In the rows, zero is written as 128.
Known rows, with every step that occurs
q, a, w, p, z: [175 168 131 134 183 206 106 122 180 117 181 153  95 172  94 122 158 131
 151 148 132 146]
a, w, s: [179 166 139 110 149 149 119 111 165 116 163 160 129 134  89  99 152 149
 127 121 124 121]
b, q, a, z, p, w: [123 217  78 135 200 174 120 119 164 120 153 198  90 187 129 136 133 143
 116 182 123 134]
b, q: [102 128 125 139 157 130 130 112 132 137  92 139 155 146 175 111 137 130
 120 149  96 122]
s, z, a, w, p: [131 178 142 140 176 184 125 121 127 141 175 162 102 147  82  96 145 151
 112 139 147 140]
w, s, z: [132 171 125 131 137 154 113 108 146 132 153 128 133 101  90 108 146 175
 134 125 133 174]
z, a: [109 151 107 124 157 137 108 128 101 137 127 151 113 154 119 138 116 135
 155 121 138  99]
a, z, p: [131 183 104 119 167 158 124 111 141 125 144 182  92 163 104 108 134 143
 131 153 147 115]
z, s: [128 175 116 117 132 123  87 125 129 120 169 163 122 143 115 140 124 150
 136 124 149  99]
q, a, w, s, z: [165 210 118 118 174 156 124 117 171 125 171 151  98 134  58 102 141 173
 144 135 121 175]
s, z: [100 155 129 146 129 141 140 122 130 140 130 120 113 105 109 114 125 156
 122 136 127 181]
s, z, a, q, b: [150 211 133  82 190 146 145 154 108 149  93 151  75 160 134 136 119 164
 165 142 140 157]
p, w, s, z, a: [106 201 100 138 157 175  94 117 128 134 168 159 111 122  86 137 131 177
 138 125 145 158]
s, z, p, w, a: [117 189  88 159 176 186 114 111 146 116 188 135  93 146 123 147 136 141
 101 139 155 134]
b, q, a, w, s, z: [146 210 116 127 196 158 126 104 174 132 144 158 118 147  93  90 148 175
 139 152  97 170]
b, q, a: [132 157  96 123 191 125 121 125 141 131 109 141 131 178 152 134 129 128
 153 155  95 122]
z, a, q: [133 169 118 110 175 151 135 128 126 142 101 176  92 164 136 134 104 122
 149 134 118  97]
a, z, p, w: [120 196 101 138 152 175 126 122 153 118 169 188  86 148 108 133 131 143
  99 161 150 140]
w, p: [153 120 143 132 141 161 111 125 129 130 164 126 145 133 123 121 156 124
 111 132 148 123]
a, z: [141 152 120 106 147 140 144 116 146 131 108 162  98 134 110  88 131 143
 141 139 126 130]
p, z: [120 136 126 143 135 174 109 117 155 123 128 134 113 134 131 133 139 136
 157 131 125 149]

Rows
[163 220  85  85 179 130  93 124 154 117 160 195  78 175  82 121 120 161
 173 141 145 100] : q, a, z, s
[135 206  80 114 218 155 119 109 152 129 127 192  93 205 124 112 135 142
 151 174 121 110] : b, q, a, z, p
[165 162 113 124 176 171 145 120 166 121 130 148  91 149 158 140 121 108
 110 134 118 103] : p, w, a, q
[155 214 115 130 207 194  67 109 180 117 189 194 111 199 118 123 158 154
 153 158 129 110] : b, q, a, w, p, z, s
[110 175 107 156 137 165 112 132 139 114 186 161 111 144 124 165 129 130
  88 150 152 138] : z, p, w
[154 210  86 106 174 160  94 109 160 111 174 187  82 156 110 118 132 156
 135 128 157  83] : p, w, a, z, s
[179 227  78 109 187 182  89 115 175 107 201 192  96 168  77 142 149 159
 140 150 150 131] : q, a, z, p, w, s
[171 227 117 101 208 179 142 143 143 125 144 143  67 170 149 154 138 152
 124 150 154 153] : s, z, p, w, a, q, b
[161 196  92  91 183 146  94 101 151 117 154 179  89 164 109 101 134 155
 158 121 153  66] : w, a, z, s
[166 178  94  92 181 136 136 127 155 126 119 164  79 164  92 108 123 140
 170 146 122 129] : q, a, z
[121 183 114 130 138 164  69 115 153 117 168 168 110 148 117 143 133 155
 161 128 146 117] : p, z, s
[148 177 117 121 198 133 144 125 162 126 121 165 109 183 127 109 129 130
 134 160  88 124] : b, q, a, w
[138 206 100 145 192 194 140 113 166 125 157 160  72 154 138 141 121 129
  99 150 133 132] : s, z, p, w, a, q
[157 148 152 145 157 209 112 113 173 121 171 152 110 148 108 106 163 133
 127 141 135 146] : a, w, p, z
[ 93 185 112 155 152 158 121 117 127 134 163 145 106 137 103 131 129 154
 113 151 148 162] : s, z, p
[135 237  98 137 217 173 107 101 166 126 175 181 110 180  92 110 150 171
 130 166 119 151] : b, q, a, w, s, z, p
[136 204 116 113 183 171 122 113 140 146 122 176  96 141 106 118 118 159
 154 131 121 133] : w, s, z, a, q
[144 220  83  94 201 133  95 113 156 125 134 204  97 188 117 108 127 162
 168 156 121  95] : b, q, a, z, s
[146 143 101 137 157 161 120 120 146 111 159 120 111 140 142 145 135 120
 113 120 138 107] : p, w, a
[145 179  92 101 204 139 138 114 158 134  90 173 100 179 131  93 132 142
 164 163  97 124] : b, q, a, z
[104 159 105 136 163 179  90 119 125 133 128 156 101 159 122 141 125 141
 181 124 136 118] : p, z, a
[129 217 111 127 174 186 122 119 150 141 141 185  89 132 106 135 116 161
 131 139 123 151] : p, w, s, z, a, q
[159 191 120 116 178 189  89 104 163 119 162 183 107 160  83 110 149 160
 171 118 130 113] : p, z, a, w, s
[110 191 119 126 175 161 143 124 128 152 103 170  80 143 120 123 102 144
 142 141 119 139] : s, z, a, q
[128 171 126 121 167 143 133 128 125 131 138 174  92 161  99 113 117 136
 136 129 127 104] : z, a, w
[185 172 150  74 167 129 154 158 128 134  93 138  99 156 156 139 131 138
 148 140 131 142] : a, q, b
[104 194 127 137 167 154 143 123 127 141 139 169  80 142  82 100 114 159
 130 136 128 147] : s, z, a, w
